Each row comes from the steps of one walk. Every step used is in the known rows, and no mark comes twice. Write the walk behind each row, first mark first.
Known rows:
reporem/kepun/ralef/gegafaz/gubobut: -.21  .17  .55 -.10  .44  .10 -.38  .87 -.12  .14  .26 -.22  .10  .35 -.09 -.03  .20 -.08  .19  .46  .14  .09 -.40  .26 -.19 -.35 -.04
zito/gazek: -.01  .03  .19 -.05  .08  .25 -.02 -.25 -.31 -.03  .09  .04 -.07  .20  .03  .35 -.11 -.04 -.04  .13  .18  .04 -.21  .11  .18 -.09  .12
pagopit/gegafaz/ralef: -.16  .08 -.09  .12 -.11  .11 -.15 -.13 -.16  .01  .26 -.28 -.06  .14 -.14 -.13 -.08  .23  .08 -.01  .01  .04 -.30  .22  .23  .02 -.17
zito/gazek/vegav:  .06  .05  .25 -.09  .20  .40  .10 -.40 -.45  .00  .28  .15 -.01  .25  .12  .52  .04 -.07 -.12  .26  .32  .06 -.45  .09  .17 -.12  .16
vegav/gazek: -.04  .10  .22  .00  .09  .22 -.06 -.34 -.33  .01  .06  .09 -.03  .27  .03  .19 -.01 -.02 -.04  .15  .07 -.05 -.23  .19  .14 -.11  .16
gubobut/kepun/ralef/gegafaz/pagopit/beno: -.25  .26  .14  .16  .43 -.21 -.12  .16 -.06  .07 -.29 -.27  .02  .52  .14 -.50  .13 -.12  .23  .06  .35 -.14 -.48  .17  .22  .10 -.05
vegav/kepun: -.16  .14  .21  .13  .28  .24 -.13 -.22 -.34  .01  .13 -.06  .00  .05 -.04 -.12  .08 -.09  .11  .10  .15  .00 -.02  .17  .09 -.36  .19
reporem/kepun/ralef: -.18  .13  .43 -.16  .33 -.03 -.25  .33 -.22  .08  .10 -.29 -.09  .15 -.04  .01  .06 -.15  .13  .13  .06  .18 -.10  .18 -.01 -.40  .17
gazek/vegav/kepun/ralef/gegafaz/pagopit: -.18  .14  .38  .09  .65  .30 -.24 -.12 -.32  .08  .12  .00  .10  .30  .13 -.16  .35 -.32  .10  .20  .51 -.15 -.53  .16  .07 -.23  .06
gegafaz/ralef/kepun/gubobut: -.16  .15  .30  .06  .43  .11 -.06  .83 -.02  .08  .31 -.15  .21  .44 -.03 -.13  .09 -.08  .15  .44  .13  .07 -.36  .09  .00 -.39  .00
ralef/kepun/gubobut/gegafaz/pagopit/beno: -.36  .39  .36  .15  .36 -.26 -.01  .23 -.17 -.07 -.19 -.17  .08  .32  .08 -.56  .24 -.16  .14  .10  .22 -.21 -.46  .15  .26 -.06  .01
beno/pagopit/gegafaz/gubobut/kepun/ralef: -.12  .26  .09  .03  .35 -.23 -.01  .60 -.18  .07  .21 -.34  .03  .45 -.04 -.58  .07  .02  .23  .32  .07  .03 -.54  .24  .18  .07 -.14
reporem/kepun: -.18  .19  .34 -.06  .07 -.01 -.23 -.06 -.27  .04  .07 -.26 -.08  .00 -.07  .03  .04 -.03  .09  .12  .03  .17 -.10  .22  .05 -.32  .17
kepun/reporem: -.08  .07  .17 -.07 -.01  .05  .03 -.15 -.28  .03 -.05 -.05  .02  .08  .04 -.07  .05 -.05  .04  .18  .07  .02 -.20  .27 -.01 -.37  .14
beno/pagopit/gegafaz/gubobut/kepun/vegav: -.04  .37 -.02 -.03  .19 -.27  .18  .23 -.24  .15  .31 -.26  .10  .48 -.02 -.57  .12  .12  .04  .63  .01  .03 -.67  .28  .18  .02 -.05
beno/pagopit/gegafaz/ralef/kepun/reporem: -.07  .32 -.07  .04  .07 -.18 -.01  .35 -.14  .20  .21 -.38  .05  .33  .07 -.51  .16  .15  .08  .51  .19  .14 -.56  .23  .22 -.12 -.11
pagopit/gegafaz/gubobut: -.17  .13  .06  .04 -.11  .06 -.12 -.05 -.25 -.06  .23 -.14 -.02  .09 -.21 -.18 -.07  .20  .10  .12 -.12 -.07 -.34  .29  .14 -.02 -.17
vegav/kepun/ralef/gegafaz/pagopit: -.25  .13  .32  .12  .54  .16 -.36  .01 -.18  .04 -.07 -.13  .03  .24  .04 -.32  .20 -.29  .19  .08  .35 -.16 -.29  .17  .08 -.21  .02
zito/gazek/vegav/kepun:  .05  .12  .31  .00  .46  .48  .02 -.34 -.54  .04  .44  .16  .03  .25  .16  .36  .18 -.24 -.13  .40  .50  .10 -.47  .09  .11 -.26  .25
gegafaz/gubobut: -.12  .12  .19  .05  .05  .14 -.07  .10 -.22 -.04  .14  .03  .08  .13 -.14  .04  .01  .12  .14  .17 -.10 -.04 -.22  .25  .05 -.23 -.05
gazek/vegav/kepun/gubobut/gegafaz: -.24  .19  .57  .09  .64  .36  .01  .16 -.50 -.05  .42  .05  .18  .22  .06 -.18  .44 -.37  .01  .32  .40 -.09 -.44  .19 -.05 -.38  .25
pagopit/gegafaz/ralef/kepun: -.13  .17 -.04  .11  .05  .09 -.16  .30 -.05  .10  .32 -.33  .06  .30 -.06 -.25 -.07  .20  .13  .34  .08  .01 -.43  .11  .16 -.12 -.17
gegafaz/ralef/kepun/reporem:  .00  .16  .10  .02  .18  .07 -.04  .57 -.04  .18  .21 -.14  .22  .36  .12 -.13  .11  .00  .09  .61  .19  .09 -.51  .17 -.10 -.48 -.03

Which walk is each row?
 .00  .17  .11 -.06  .27 -.01  .16  .10 -.17  .13  .15 -.12  .16  .41  .10 -.20  .02 -.09  .01  .54  .07  .00 -.38  .15 -.03 -.32  .20 -> gubobut/kepun/vegav
-.31  .31  .10  .23 -.02 -.18 -.05 -.60 -.28 -.13 -.33 -.13 -.09  .06  .04 -.33  .15  .05  .11 -.30  .13 -.22 -.28  .25  .39  .16 -.05 -> gubobut/gegafaz/pagopit/beno
-.26  .29  .01  .17 -.05 -.22 -.03 -.74 -.26 -.08 -.36 -.12 -.16  .05 -.02 -.22  .03  .11  .12 -.32  .04 -.08 -.16  .23  .46  .08  .00 -> gegafaz/pagopit/beno
 .07  .23  .27 -.17  .35  .14  .08  .12 -.24  .23  .25  .10  .17  .58  .19  .06  .06 -.09 -.15  .83  .09 -.05 -.50  .09 -.01 -.38  .24 -> ralef/kepun/vegav/gazek
-.04  .16  .21 -.08  .16  .02  .01  .28 -.18  .12  .03 -.10  .14  .22  .12 -.18  .07 -.07  .09  .53  .13  .00 -.33  .16 -.08 -.51  .15 -> ralef/kepun/reporem
-.17  .09  .44  .05  .73  .48 -.16  .22 -.38  .14  .33  .01  .13  .36  .11 -.03  .34 -.23  .10  .37  .47 -.05 -.34  .14 -.04 -.37  .18 -> gazek/vegav/kepun/ralef/gegafaz
-.32  .28  .07  .21  .02 -.09 -.14 -.55 -.21 -.01 -.37 -.15 -.09  .16 -.01 -.28  .11  .12  .14 -.19  .19 -.16 -.22  .24  .39  .17 -.05 -> ralef/gegafaz/pagopit/beno
-.04  .20  .19 -.13  .27  .06  .10  .19 -.17  .19  .16 -.05  .17  .36  .08 -.09  .03  .00  .01  .64 -.01 -.04 -.27  .08  .01 -.47  .19 -> ralef/kepun/vegav
-.34  .40  .43  .21  .58 -.01  .03 -.30 -.50 -.10  .10  .00  .06  .22  .13 -.43  .52 -.33  .00  .03  .49 -.14 -.59  .25  .26 -.08  .14 -> gazek/vegav/kepun/gubobut/gegafaz/pagopit/beno
-.05  .22 -.05 -.05  .15  .03  .00  .32 -.07  .23  .45 -.26  .14  .46  .01 -.25  .00  .16 -.03  .68  .05  .03 -.57  .12  .09 -.24 -.10 -> pagopit/gegafaz/ralef/kepun/vegav
-.19  .16  .48  .02  .62  .32  .03  .02 -.48  .00  .39  .06  .12  .20  .01 -.09  .32 -.32  .01  .28  .33  .05 -.31  .17  .02 -.44  .29 -> gazek/vegav/kepun/gubobut
-.33  .21  .18  .12  .29 -.12 -.16 -.17 -.16  .03 -.34 -.15 -.09  .31  .03 -.30  .13  .00  .18 -.18  .22 -.15 -.23  .20  .34  .09 -.06 -> kepun/ralef/gegafaz/pagopit/beno
 .00  .21  .08 -.03  .31  .11  .05  .47 -.04  .25  .36 -.09  .24  .50  .09 -.03  .08  .07  .01  .72  .06  .06 -.46  .09  .00 -.45  .02 -> gegafaz/ralef/kepun/vegav
-.32  .21  .46  .17  .45  .04 -.20 -.04 -.30 -.15  .02 -.09  .09  .10  .01 -.46  .30 -.43  .10  .02  .30 -.21 -.37  .22  .07 -.22  .09 -> vegav/kepun/gubobut/gegafaz/pagopit
 .02  .28  .40 -.26  .25  .01 -.08 -.11 -.35  .21  .29 -.06 -.01  .39  .11  .18  .14 -.16 -.21  .64  .10  .18 -.47  .24 -.05 -.35  .31 -> reporem/kepun/vegav/gazek
-.03  .17  .28 -.01  .37  .27  .06 -.24 -.50  .09  .30  .06  .12  .12  .17 -.08  .34 -.23 -.04  .46  .38  .07 -.47  .26 -.07 -.52  .27 -> gazek/vegav/kepun/reporem
-.08  .16  .08  .13  .22  .16 -.11  .46 -.01  .12  .23 -.15  .16  .33  .01 -.02  .01  .12  .16  .39  .10  .04 -.32  .08  .06 -.32 -.06 -> gegafaz/ralef/kepun
 .00  .11  .13 -.01  .14 -.04  .07  .19 -.17  .06  .01 -.16  .13  .27  .15 -.28  .06 -.17  .09  .42  .20  .04 -.44  .24 -.12 -.35  .16 -> gubobut/kepun/reporem
-.14  .14  .48  .06  .77  .47 -.17  .58 -.34  .13  .50  .10  .25  .44  .05 -.03  .40 -.19  .12  .58  .41 -.06 -.57  .21 -.15 -.40  .02 -> gazek/vegav/kepun/ralef/gegafaz/gubobut
-.21  .16  .18  .03  .27  .03 -.11  .69 -.04  .06  .40 -.31  .11  .40 -.10 -.35  .01  .00  .11  .39  .11  .04 -.47  .12  .10 -.19 -.11 -> pagopit/gegafaz/ralef/kepun/gubobut
-.20  .36  .47  .13  .65  .12  .06 -.29 -.56 -.10  .21  .09  .02  .38  .24 -.10  .46 -.44 -.14  .19  .70 -.06 -.80  .18  .29  .03  .16 -> zito/gazek/vegav/kepun/gubobut/gegafaz/pagopit/beno
-.09  .18  .02  .09  .04 -.03 -.07  .28 -.15 -.02  .29 -.25  .08  .30 -.10 -.38 -.06  .09  .16  .36  .02 -.05 -.59  .24  .03 -.01 -.16 -> pagopit/gegafaz/gubobut/kepun
-.10  .24  .33 -.22  .17 -.06 -.05 -.04 -.28  .17  .19 -.21 -.01  .17  .00  .02  .11 -.07 -.06  .45  .00  .19 -.24  .22 -.02 -.46  .26 -> reporem/kepun/vegav
-.05  .18  .19  .09  .21  .11 -.06  .70 -.05  .12  .25 -.15  .29  .37  .18 -.23  .23 -.06  .09  .63  .28 -.05 -.65  .19 -.17 -.42 -.07 -> gubobut/gegafaz/ralef/kepun/reporem
-.40  .31  .31  .16  .20 -.22  .00 -.22 -.28 -.16 -.26 -.13 -.04  .17  .00 -.44  .23 -.14  .09 -.25  .15 -.19 -.33  .26  .33  .08  .01 -> kepun/gubobut/gegafaz/pagopit/beno
-.24  .12  .51 -.11  .40  .10 -.36  .51 -.17  .15  .09 -.32 -.02  .26 -.02 -.04  .14 -.14  .16  .26  .20  .10 -.17  .19 -.08 -.33  .12 -> reporem/kepun/ralef/gegafaz
-.25  .17  .50  .03  .42  .10 -.03  .70 -.18 -.03  .15 -.12  .21  .32  .02 -.30  .16 -.21  .13  .39  .14 -.16 -.30  .09 -.04 -.36  .12 -> ralef/kepun/gubobut/gegafaz
